Each row was made from one small tree. The marks that hang from a mark follow it in brackets, in alphabetical order. Every link used is in the known rows. Write each row's tree.
In the rows, zero is written as 128.
Known rows:
F{K U{M R{S} T}}: [ 93 181 101  21 155 158 153  70 135 123 128 105  99  62 143 109 125 149
 167 130 184 145 110 166 173  98 163 145  70  62 157 106]
F{U{E{P} T}}: [ 97 177 125  67 126 168 120  63  96 103  98  99 112 104 132 124 105 128
 169 107 170 158 106 160 137 120 138 171  79 142 127  92]
P{E J{G{W}}}: [ 86 136 107 147 119 105 142 136  73 119 139 110 149 161 154 136 142 115
 107 115 133 152 119 147 110 132 139 168 117 101 190 118]
D{K{F}}: [124 134 133 111 121 142 127 133 144 135 129 114 115 121 137 123 150 154
 109 114 159 116 113 152 121 109 163 169 112 105 134 133]
U{E F M R{S}}: [119 176  60 106 117  94 164  80  97  94 118 107 100  72 167 129 128 181
 114 127 180 143 123 170 142 128 161 166  45 107 167 104]
S{R{U{E{P{J}} F T}}}: [ 81 198 131  88 110 137 115  84  58  88 125 116 113 107 171 155 129 181
 150  91 188 154  93 194 131 100 115 195  46 144 129  76]
S{R{U{M T}}}: [ 94 170 169  78 149 155 156  85  94  95 113 142 104 132 136  96 154 178
 153 101 169 155  86 170 137  92 157 145  94  99 140  99]
W{G}: [136 129 126 118 140 127 130 123 108 142 114 120 125 132 131 105 127 130
 128 113 152 150 114 162 116 118 152 138 133 144 123 144]
K{F{U}}: [103 141 111  95 127 145 115  99 118 141 131 115 117 114 130 121 143 138
 142 113 139 138 116 152 134 114 148 154 117 117 150 108]
N{D{K{F}}}: [125 140 131 116 129 139 126 122 162 130 151 123  97 114 126 130 137 154
 116 113 161 131 106 176 120 108 160 186 137 105 143 130]
E{P{J{G}}}: [102 154  97 130 141 120 135  98  94 132 145 103 144 141 129 136 116 117
 132 117 151 124 107 146 120 114 129 157  95 144 135 125]
N{D{K{F{U}}}}: [111 142 120  87 142 149 121 106 156 140 152 115  87 100 111 136 135 147
 135 112 153 131 100 172 132 101 149 186 147  84 151 113]
T{U{E{P{J{G}}} M R}}: [102 190  68 133 167 111 170  76  87  88 120  77 126 128 122 132 111 157
  97 122 177 104 100 145 128 106 116 200  14 157 153  95]
M{U{R}}: [120 155 106  89 144 149 121 127 123 113 129 104 103 134 119 131 127 158
 122 107 159 132  79 138 139 118 136 163 114 144 143 125]
M{U{F R}}: [124 151  80  91 128 139 109 132 115 109 136  90  97 118 132 144 121 176
 124 114 171 131  73 155 144 118 144 165  89 130 140 127]
U{F M}: [122 144 100 119 104 133 141 107 111 107 128 106 119 108 137 117 132 170
 135 131 161 148 101 161 131 113 183 137  78  81 149 134]
G{J W}: [120 133 128  82  99 135 128 103  91 112 117 116 125 153 144 143 151 135
 124 112 140 144 133 144 119 141 150 151 114  94 167  96]
E{P{J{G{W}}}}: [ 99 149 103 125 116 119 129 106  77 126 132  88 145 152 137 144 131 114
 123 118 156 127 111 133 103 116 130 152  90 137 159 113]
J{G{W} P{E}}: [109 143  79 140 126 113 148 125  94 111 109 105 136 155 152 132 130 110
 113 124 139 143 102 134 102 143 142 138 127 142 152 104]
D{K{F{U{M R{S}}}} N}: [130 162  75  61 123 110 148  95 127 139 135 104  80  65 120 128 150 178
 110 111 188 108  76 161 160 101 166 158  86  73 161  89]
N{D{K}}: [129 138 133 101 135 147 140 122 159 123 143 122  97 119 114 130 125 146
 123 115 161 144  90 165 117 108 155 175 151  87 140 135]
U{F M R}: [134 161  72 107 115 125 137 110 127  92 130  97 110 109 139 125 132 189
 121 130 170 146  90 163 137 103 164 144  52 104 147 123]
R{U{F M}}: [100 147 114 114 116 127 148 113 103  99 107 110 106 109 132 133 145 165
 149 116 168 153  81 156 139 106 177 144  84  70 161 113]
M{U{E F{K} R{S}}}: [111 176  73  61 128 127 132 112 116 123 129  86  94  68 160 163 110 163
 136 116 183 119 106 162 157 124 132 194  71 117 147 119]
D{K{F} N}: [149 139 126 101  94 125 121 143 141 143 133 110 106 115 123 129 146 169
 106 105 178 121  83 161 123 106 161 167 114 114 127 128]
U{F{K} M R{S} T}: [108 180  91  50 129 138 149  93 132 111 135  99  99  62 169 120 124 177
 152 138 200 146 115 190 165 102 180 151  36  71 144 128]
S{R{U{F{K} M T}}}: [ 99 178 152  52 135 161 139  99 118 102 123 115 102  98 152 122 141 194
 174 111 183 151  79 191 152  74 156 151  60  69 120 116]
N{D{K{F{U{R}}}}}: [122 157  93  77 154 140 116 108 172 125 155 106  81 101 115 141 134 163
 119 112 166 126  86 172 140  93 129 194 118 106 150 105]
S{R{U}}: [109 155 147  92 144 136 140 107 106 115 118 142 112 141 139 124 151 158
 142  91 146 142  81 149 118  95 125 145 124 127 132 102]
R{U{E M}}: [103 163 137 122 123 123 165  97  98  88  91 120 112 118 132 121 143 149
 137 106 159 152 104 141 133 115 155 170  97 103 166  95]
T{U{E F{K} M R{S}}}: [110 185  67  71 136 116 172  91 121 105 111  86  97  62 160 138 117 182
 124 137 192 117 116 167 150 109 153 187  10  90 155 108]

Which tree is each row?
[124 164  83  66 136 142 128 134 155 117 127  79 104 104 142 146 117 181
 129 131 183 121  84 161 137  86 136 172  36 116 122 130]	T{U{F{K} R}}
[ 97 176  93  68 137 130 132 100  75 103 123 105  83  83 166 136 116 176
 134 113 200 142 116 184 161 142 147 198  70 131 160 113]	M{U{E F R{S} T}}
[130 192 101  66 117 148 137  99 137  79 127  82 106  80 160 124 117 195
 144 132 198 160 114 187 153  92 152 189  19 102 131 127]	U{E F{K} M R T}
[129 146  83 117 134 115 146 114 102 122 119 102 128 151 138 129 135 120
 117 132 157 127 112 125 100 129 133 129 123 151 141 110]	J{G{W} P}
[112 152  82 117 117 134 135 103 109 104 124 132 129 137 153 143 128 126
 122 113 123 151 105 156 140 167 154 150 130 121 136  81]	G{J{P{E}}}
[104 192  99  74 126 134 143  65 102  94  99 110 106  90 172 124 109 145
 140 110 194 150 125 169 135 130 137 174  49 171 136  95]	U{E{P} R{S} T}
[110 173 116 107 126 118 154  87  82  82 108 123 105 109 148 131 145 194
 135 101 159 148  87 169 125  99 139 166  69 106 144  91]	S{R{U{E F M}}}
[144 144  87 101 143 123 129  98 103 134 124 124 123 132 136 133 126 128
 122 116 146 135 120 164 133 150 145 139 136 151 110 104]	W{G{J{P}}}
[ 88 187  96  72 145 126 150  53  95 105 122 116  91  68 162 107 140 168
 136 117 182 145 143 179 163 124 158 184  53 110 176  80]	K{F{U{E M R{S} T}}}
[115 164  84  94 141 133 130  85 132 111 133 103 108 103 125 115 147 170
 126 121 151 132 101 151 145  98 149 151  72 111 158  97]	K{F{U{M R}}}
[109 165 113 111 124 148 144  89 105 104  85  94 120 127 129 131 107 137
 128 111 166 124 100 139 112 124 135 178  58 165 125  98]	T{U{E{P}}}
[ 73 173 147  90 136 123 181  73  74  96  92 139  97  88 157 108 141 144
 154 106 189 164 129 169 153 132 176 171  90  84 179  90]	R{S U{E M T}}
[127 180  89  51 139 145 127  98 153 111 124  88 112  91 134 144 115 147
 145 115 158 142 105 141 141  93 105 184  82 126 137 104]	F{K U{E R}}
[ 93 197  84  53 143 145 154  31  93  91  95  99  98  68 143 116 113 146
 154 116 186 145 109 164 156 124 149 164  41 121 154  74]	F{U{E{P} M R{S} T}}
[ 96 182  92  93 101 142 123 107 112 118 127  72 127  91 147 168 103 155
 136 125 177 120 102 164 133 104 129 202  19 122 125 108]	T{U{E{P{J}} F{K}}}
[112 148 107  78 125 151 131 132 138 136 124  89 112 103 136 140 118 162
 144 133 170 124  96 158 132  97 155 165  61  93 123 140]	T{U{F{K}}}
[110 147  86 108  93 130 130 109  95  94 110 118 132 150 161 151 141 122
 114 116 125 152 113 146 124 168 153 144 122 113 161  67]	G{J{P{E}} W}
[123 143  84 122 137 119 132 111  97 121 114 129 129 137 150 134 120 118
 120 110 127 153 111 173 138 167 152 149 139 141 118  97]	W{G{J{P{E}}}}
[ 99 180  99  90  94 154  97 113 103 119 139  68 125  91 139 175  99 148
 147 114 170 121  92 161 150 116 130 200  63 119 128 117]	M{U{E{P{J}} F{K}}}
[109 172 116  63 162 160 131  85 162 101 153 106  72  91 113 113 137 184
 131 118 188 141  91 194 157  89 157 194  87  74 160 103]	N{D{K{F{U{M R T}}}}}
[111 169 145 105 121 151 157  84 100  86 111 119 116 118 142  94 128 161
 140 120 171 169 132 167 134 120 171 174  78 109 152 120]	U{E M T}
[ 99 183 143  87 132 135 153  82  74  75 108 128  98 107 157 118 142 201
 149 101 183 161  97 190 136 100 148 177  56 102 140  92]	S{R{U{E F M T}}}
[ 85 174  98  64 150 135 146  64 106 122 127 120  93  78 151 100 146 165
 142 124 181 140 127 176 167 116 172 155  67  93 173  92]	K{F{U{M R{S} T}}}
[ 73 168 150  85 133 125 160  91  76 111  94 142  98  95 168 124 136 132
 158 101 185 164 132 169 143 135 153 181 107 115 168  90]	R{S U{E T}}
[125 172 127  60 101 157 107  91 115 121 110  87  92  87 121 138 118 159
 139  92 201 130  80 176 143 108 144 197  71 129 113  86]	D{K{F{U{E{P} T}}} N}
[127 184  93  96 119 135 142  92 107  65 121  97 101  98 157 115 125 201
 126 125 194 166 115 186 142 110 157 184  30 119 150 116]	U{E F M R T}
[ 94 186 106 109 103 118 119  86  68  94 123 113 120 111 162 166 132 173
 138  90 165 140  84 171 124 101 105 185  59 145 131  75]	S{R{U{E{P{J}} F}}}
[124 189 113  83 121 152 123  82 118  79 100  97 112 116 153 125 108 156
 136 107 186 156 106 167 127 115 126 179  43 184 119 101]	U{E{P} R T}
[ 94 171 145  80 136 147 145  92  86  91 118 130  96 117 149 112 149 197
 156 105 181 159  81 186 142  91 163 146  68  86 136 105]	S{R{U{F M T}}}
[ 89 174 159 100 131 142 161  91  92  78  93 124 105 116 140 109 138 155
 151 105 183 169 112 165 144 116 166 180  83 101 161  99]	R{U{E M T}}
[102 158  86  83 153 121 161 104 115 129 115 120  99 110 145 121 132 151
 112 121 172 122 110 146 131 121 146 157  75 132 157 108]	T{U{R{S}}}
[132 170  74  62 118 101 136 101 120 135 128 105  81  64 140 150 138 170
 105  98 193 114  96 163 149 117 127 198  90 118 153  82]	D{K{F{U{E R{S}}}} N}
[107 168  69  89 128 111 136 107  86 111 123 101  89  85 159 152 117 169
 119 113 179 128 107 163 147 141 138 189  83 133 163 109]	M{U{E F R{S}}}
[ 82 188 120  85 117 161 135  51  77  93 123  97 124  93 127 122 119 143
 152 115 169 160 111 168 152 114 151 182  58  99 159  83]	F{U{E{P{J}} M T}}
[111 155 101 114 117 128 143 115  98 108 109 101 108 113 144 137 118 170
 120 121 172 137 112 161 119 123 146 190  60 125 141 115]	T{U{E F}}
[117 175 125  79 107 156 141  97 123  95 123  93 115  83 155 120 116 177
 159 132 188 159 125 185 147 102 173 181  43  80 132 134]	U{E F{K} M T}
[ 83 141 102 154 143 105 146 131  87 127 155 123 146 146 148 128 130 119
 115 113 132 149 115 159 125 131 138 174 122 105 164 131]	P{E J{G}}
